Every row comes from one small tree of marks. Brackets hold a mark, then the marks that hang from it, in alphabetical order. Every link used is in the known rows. Which tree was each row made from?
Known rows
[rugader dume [kuvevag logir] [sibi [gope zuvavar] [rivuz vusod]]]: [ -2 -11 -11  -6 -25  -8  -9  18 -10  -7  -6 -15 -24   3   0 -28 -18   5
  11 -11 -26  -9 -22]
[nunin [rivuz [sibi [gope zuvavar] [rugader dume]] vusod]]: [-12   2  -7 -10 -10  18  32   7  -4  -1   2 -13 -17  -8  -9 -14 -19  -3
  -3  -3 -22  -6 -25]
[rivuz [sibi [gope zuvavar] rugader] vusod]: [ -9  -9  -6  -9 -10  18  20   1  -4   4   6 -16 -18  -5 -12 -11 -22   1
   0  -3 -21 -14 -26]
[sibi [gope zuvavar] [rivuz vusod] [rugader dume [kuvevag logir]]]: [ -3  14  -9 -10 -17   3  15  15  -9   3  -4 -14 -15   6  -6 -30 -22   6
   8  -6 -21   2 -24]
[rivuz [sibi [gope zuvavar] [rugader dume [kuvevag logir]]] vusod]: [ -5 -18 -10  -7 -16  15   7   7  -7   2   1 -16 -18  -6  -4 -21 -20   2
   3  -7 -22 -13 -25]
[nunin [rivuz sibi vusod]]: [-13  -6  -4  -9  -8  15  29   5  -2  -5   4 -14  -8 -12  -9  -7 -13  -5
  -4  -1 -25 -14 -21]
[rugader dume [kuvevag logir] [sibi rivuz]]: [ -1  -9  -8  -5 -25 -10  -8  18  -9 -15 -11 -17  -2   3   4 -26 -14   1
  14 -10 -27 -12 -16]
[rivuz sibi vusod]: [-11 -23  -3  -6  -8  13   9  -1  -2  -4   6 -16  -7 -10  -9  -5 -12  -2
   0  -4 -24 -23 -19]
[zuvavar gope]: [ -8 -15   1  -9  -4  -9  23   0  -5  -8   7 -14  11   3 -13   2 -15   3
   1  -2 -26 -18 -13]
[rivuz [sibi [gope zuvavar] [rugader dume kuvevag]] vusod]: [ -5 -18  -9  -7 -15  12  11   4  -4   2   3 -16 -22  -5  -6 -17 -22   2
   3  -9 -22 -13 -23]
[mase gope]: [ -5  -2   2  -6 -17   0  15   0  -2  -7   0 -11   4   9 -15   2  -9   0
   4  -5 -28 -19 -15]
[nunin [rivuz [sibi gope] vusod]]: [-14   4  -5 -10 -13  15  32   6  -1  -3   2 -14 -18  -9 -11  -8 -16  -3
  -4   0 -24 -12 -23]
[sibi gope [rugader dume [kuvevag logir]]]: [  2  11  -7  -8 -26   0  15  11  -8  -6 -10 -17   1   7  -3 -22 -20   1
  10  -5 -22  -3 -19]
[dume [rugader [kuvevag logir] [sibi gope rivuz]]]: [  4  14  -1  -7 -21  -1  17  14  -6  -9  -8 -16 -18   5  -4 -23 -20  -1
  11  -5 -26  -4 -19]
[boni [sibi gope rivuz [rugader dume [kuvevag logir]]]]: [ -1  14  -9 -10 -23   3  19  13  -3  -4 -12 -18  -9   8  -7 -28 -23   1
   9  -8 -28  -1 -17]
[dume [rugader [sibi gope]]]: [  3   6   1  -6 -14   0  22   3  -2 -11  -4 -13 -15   4  -9  -8 -19  -2
   8  -4 -25  -8 -20]
[rugader dume kuvevag [sibi gope rivuz]]: [ -1   2  -6  -6 -30 -14   2  14  -5 -11 -11 -17 -22   7  -1 -21 -21   4
  14 -13 -26 -10 -17]
[boni dozo [sibi [rivuz vusod] rugader]]: [ -3   1  -6 -10  -3   9  30   2   7  -1  -7 -14  12  -1 -12 -16 -21  -1
   6  -8 -27   0 -22]
[boni dozo [sibi [gope zuvavar] [rugader dume]]]: [  3 -10  -8 -10  -5   3  33   4   6  -4  -8 -11   4   5 -17 -12 -23   1
   8 -10 -28  -4 -27]
[nunin [rivuz [sibi [gope zuvavar] [rugader dume kuvevag]] vusod]]: [ -9  -2  -8  -9 -14  14  30   9  -4   0   1 -14 -20  -8  -6 -17 -20  -2
  -2  -5 -23  -6 -24]

Write each row's tree
[ -2  27  -4 -12 -17  -2  38  14  -6   4  -2 -17 -15  12 -13 -21 -26   6
  10  -5 -22   0 -21] -> [sibi [gope zuvavar] rivuz [rugader kuvevag]]
[ -2 -15  -9  -4 -25  -7 -15  15  -9 -13  -8 -17  -7  -2   6 -27 -13   1
  12 -11 -26 -10 -17] -> [rugader dume [kuvevag logir] [sibi [rivuz vusod]]]
[  6  -2   1  -6 -11   0  20   8  -4  -9  -2 -14   2   1  -6 -13 -12  -4
   8  -4 -25  -9 -15] -> [dume [rugader [kuvevag logir]]]
[ -3   3  -6  -6 -29  -9   7   9  -5  -5  -4 -19 -28   3  -3 -19 -21   5
  10  -8 -27  -9 -17] -> [rugader kuvevag [sibi gope [rivuz vusod]]]
[ -3  -4  -9  -8 -25  -5   3  17  -9  -3  -2 -18 -25   3  -4 -24 -19   6
   9  -6 -27 -10 -22] -> [rugader [kuvevag logir] [sibi [gope zuvavar] [rivuz vusod]]]
[  0  10   3  -7  -9   1  21   5  -2 -12  -5 -13  -8   3  -7 -12 -17  -3
   9  -5 -25  -6 -18] -> [dume [rugader [sibi rivuz]]]
[ -2  -4  -8  -5 -29 -12  -5  10  -5  -9  -8 -16 -27   3   1 -22 -20   5
  12 -13 -26  -8 -17] -> [rugader dume kuvevag [sibi gope [rivuz vusod]]]
[-10  22  -1 -10 -14   1  23   6  -3  -1  -1 -13 -17   5 -15 -12 -18   5
   4  -1 -23  -7 -20] -> [sibi gope [rivuz vusod]]
[  3   4  -3  -6 -16   1  14  13  -6  -5  -3 -14 -25   3  -5 -23 -20   1
   9  -6 -26  -4 -21] -> [dume [rugader [kuvevag logir] [sibi [gope zuvavar] [rivuz vusod]]]]
[ -9 -17  -5  -6 -10  17   6  -2  -3  -4   1 -16   0 -10  -3 -14 -17  -3
   2  -6 -21 -14 -20] -> [rivuz [sibi [rugader dume]] vusod]
[ -2 -16  -6  -6 -17  -9   5   7  -5 -13  -4 -11 -15   5  -9  -8 -16   3
   9  -8 -25 -15 -23] -> [rugader dume [sibi [gope zuvavar]]]
[ -2  21  -7 -11 -18   0  24  19  -9   0  -7 -15  -9  11  -8 -29 -23   5
  11  -6 -21   0 -23] -> [sibi [gope zuvavar] rivuz [rugader dume [kuvevag logir]]]
[  2   2  -4  -8 -19   2  20   9  -7  -5  -4 -20  16   3  -4 -18 -16  -1
  10  -2 -23  -6 -16] -> [sibi [rugader [kuvevag logir]]]
[  3   6  -5 -10 -17  -3  33   8  -5   2   1 -17 -11   9 -13 -13 -23   4
   9  -4 -23  -5 -21] -> [sibi [gope zuvavar] [rugader kuvevag]]
[ -2 -16  -7  -3 -23 -12 -10   8  -5 -12  -6 -16 -14  -1   4 -21 -16   2
  12 -15 -26 -11 -14] -> [rugader dume kuvevag [sibi [rivuz vusod]]]
[  2  11  -5  -7 -25  -4  20   6  -4  -5  -8 -16  -5   7  -5 -17 -22   2
  11  -8 -22  -3 -17] -> [sibi gope [rugader dume kuvevag]]
[ -8 -13  -8  -8 -10  17  13   1  -4   1   3 -14 -18  -5  -9 -14 -21   1
   1  -6 -21 -13 -26] -> [rivuz [sibi [gope zuvavar] [rugader dume]] vusod]
[  3 -26  -8  -3 -26 -10 -12  13  -9 -17  -9 -17   1   0   4 -20 -12  -1
  13 -10 -28 -16 -15] -> [rugader dume [kuvevag logir] sibi]
